Each row was made from one small tree. The marks that hang from a mark follow it in brackets, in the order of their numbers. Every link used is in the known rows. Write each row's tree.
Known rows:
q_700(q_113(q_668(q_417)) q_307(q_325) q_909(q_820)): [-17  11 -21  14  22  -5  38  -2 -31   2  30 -10  -8 -11 -19  26  -8 -10
 -14]
q_700(q_113(q_668(q_417)) q_307(q_325) q_909): [-16   7 -16  12  24  -7  30   1 -28   7  28  -1  -9 -13 -18  22 -15 -10
  -8]
q_909(q_820): [-11  11 -10  -5  12   7  42  -4  -8 -26  -3   8   8  -9 -24  -1 -12  -8
   4]
q_700(q_307(q_668) q_909): [ -2   9   2  -2  27  -2  37  -5  -8  -2   8  22 -11 -11 -21  17 -14 -14
 -16]
q_668(q_113 q_307 q_417(q_357)): [ -7  -6   3 -10  42 -22  26   1 -34 -19  27  15   0 -12  -2   0 -36   4
   2]
q_113(q_700): [ -7  13  -3  -3  14  17  44   6 -10 -15 -11   9  17 -10 -32  -2 -28 -18
   9]
q_668(q_113(q_700) q_307(q_325) q_417): [-10  -5   5  -5  29   3  42  18 -39  -6  29   8   3  -7 -19  11 -45   1
   4]
q_307(q_325 q_668(q_113(q_700) q_417)): [-13  -4   8 -13  27  14  47   8 -26   5  20  29 -14 -10 -25  21 -42  -8
  11]
q_417(q_357 q_668(q_113(q_700) q_307)): [ -3   2   0  -3  45  -5  31 -11 -36  -7  14  16  12 -15  -8   6 -47 -12
  15]
q_700(q_113 q_307): [-19  17 -12   7   3 -11  49  -1  -9  -5  18   3  -4  -8 -27   6  -6 -23
   1]
q_417(q_357 q_668(q_113)): [-10  -2  -8  -7  41  -7  22 -21 -18  -7   9  32   2 -20  -7   0 -34 -12
  23]
q_113(q_668 q_700(q_307 q_909)): [ -1  15 -13  17  39  15  38   3 -19  -1  -9 -10  22 -15 -33   6 -27 -23
 -10]
q_417(q_357 q_668): [ -6   6  -8  -8  30  -5  17 -26 -17 -14  -4  28   5 -17  -2   3 -29  -8
  11]
q_668(q_417): [-12   4   2  -3  17  -3  33   4 -19 -21   7  12   0  -7 -20  -4 -22   2
   3]
q_307(q_325 q_668(q_417)): [-12  -3   7 -18  16   4  32  -4 -19 -10  12  33 -21 -10  -9  20 -27   6
  -1]
q_113(q_668(q_307 q_417(q_357)) q_700(q_909)): [  7   7   0   1  52  -3  17   2 -43 -15   2  -4  18 -15  -7  10 -42  -2
 -10]
q_909(q_700(q_113(q_668(q_307(q_325)))) q_820): [-26   7 -22  -6   2  10  38  -2 -22 -26  20   4  -5  -9  -2  13 -15   3
   2]
q_700(q_113 q_307(q_325) q_909): [-13  11 -17   1   6  -6  36   3  -7   9  29  15  -7 -12 -21  24  -8 -24
  -8]

Write each row's tree:
[-10  -2  -4  -9  38 -13  28  -4 -21 -12  17  23   1 -15 -11  -2 -32  -6
  10] => q_668(q_113 q_417(q_357))
[  1  21  -2   4  26  11  55  -2 -15   0   4   4   1  -6 -32  26 -16 -23
 -21] => q_113(q_700(q_307(q_668) q_909(q_820)))
[ -1   1  -7  -7  41   4  21  -3 -44 -14   2   1  15 -16   1  15 -50   4
  -7] => q_113(q_668(q_307(q_325) q_417(q_357)) q_700)
[-14  12  -4   0  10 -10  46  -4 -23   9  43  13 -32  -4 -16  42  -5 -11
 -20] => q_700(q_113 q_307(q_325 q_668(q_417)) q_909(q_820))
[  2  -3   3 -20  42   5  27   0 -24  12  23  40 -10 -17 -12  32 -44 -15
   1] => q_307(q_325 q_668(q_113(q_700(q_909)) q_417(q_357)))
[ -2  15 -12   7  33  25  38   2 -19 -15 -16  -6  23 -15 -34   7 -23 -19
   4] => q_113(q_668 q_700(q_909(q_820)))
[ -7 -11  -7 -14  41 -11  16 -18 -32  -6  25  33  -2 -18   9  14 -44   1
  12] => q_417(q_357 q_668(q_113 q_307(q_325)))
[ -5   9 -20   6  30  14  52   8 -17  11  22   3  12 -11 -33  22 -26 -28
 -11] => q_668(q_113(q_700(q_307(q_325) q_909(q_820))))
[-15  -9   0 -21  23  11  38  -3  -8  -3  13  43 -17 -17 -18  16 -30  -9
  18] => q_307(q_325 q_668(q_113))
[-20  14   6   3  10 -17  51  -4 -22  -1  31  11 -29  -4 -22  19  -9 -10
  -6] => q_700(q_113 q_307(q_668(q_417)))
[-27  11 -19  -1   3  11  36  -2  -6 -22   3  13  -1 -12 -17  -6 -12 -10
  19] => q_909(q_700(q_113(q_668)))
[  2   9 -12   9  52  -4  32 -13 -25  15  17  15  13 -17 -18  14 -38 -30
  -2] => q_417(q_357 q_668(q_113(q_700(q_307 q_909))))
[-13  14 -11  -4   6  -3  47  -7 -10   8  31  19 -24 -10 -20  41  -2 -22
 -14] => q_700(q_113 q_307(q_325 q_668) q_909(q_820))
[ -2   0   8   5  43   2  33   5 -35  -1  21  14   7  -9 -23   8 -39 -11
  13] => q_417(q_668(q_113(q_700(q_909)) q_307))
[-14  10 -10   3  19   3  27   1 -11  -9   3  10   0 -18 -27   5 -10 -20
  19] => q_700(q_113(q_668) q_909)
[ -2   3  -1  -8  35 -15  15 -22 -29 -21   6  20   4 -14   7   5 -33   3
   3] => q_417(q_357 q_668(q_307))
[ -9   8 -22   4  32 -15  18 -11 -28   9  26   6  -5 -19  -4  27 -21 -14
 -13] => q_700(q_113(q_668(q_417(q_357))) q_307(q_325) q_909)
[ -6  -4  10 -12  34  13  38  12 -24  11  25  33 -14 -11 -26  28 -39 -11
   6] => q_307(q_325 q_668(q_113(q_700(q_909)) q_417))
[-21   1 -18 -10  16  12  55  -8  -8  -5  28  27 -18  -7 -10  20 -20  -6
 -13] => q_909(q_700(q_307(q_325 q_668(q_113))) q_820)
[-10  15   0   0  12 -10  43  -3  -7   5  23  21 -22 -10 -25  24  -3 -24
  -5] => q_700(q_113 q_307(q_668) q_909)
[-10  -5  -1  -7  21  -1  22 -11 -30 -15  14  21  -3 -10   0  13 -33   9
   4] => q_417(q_668(q_307(q_325)))
[-13  15 -22   4   4  -4  43  -1 -10   4  30   6  -6  -9 -22  29  -2 -24
 -13] => q_700(q_113 q_307(q_325) q_909(q_820))
[-13  15   0  -4  19 -26  40 -15 -22   0  28  18 -25 -10  -8  24 -14 -14
 -10] => q_700(q_113 q_307(q_668(q_417(q_357))))
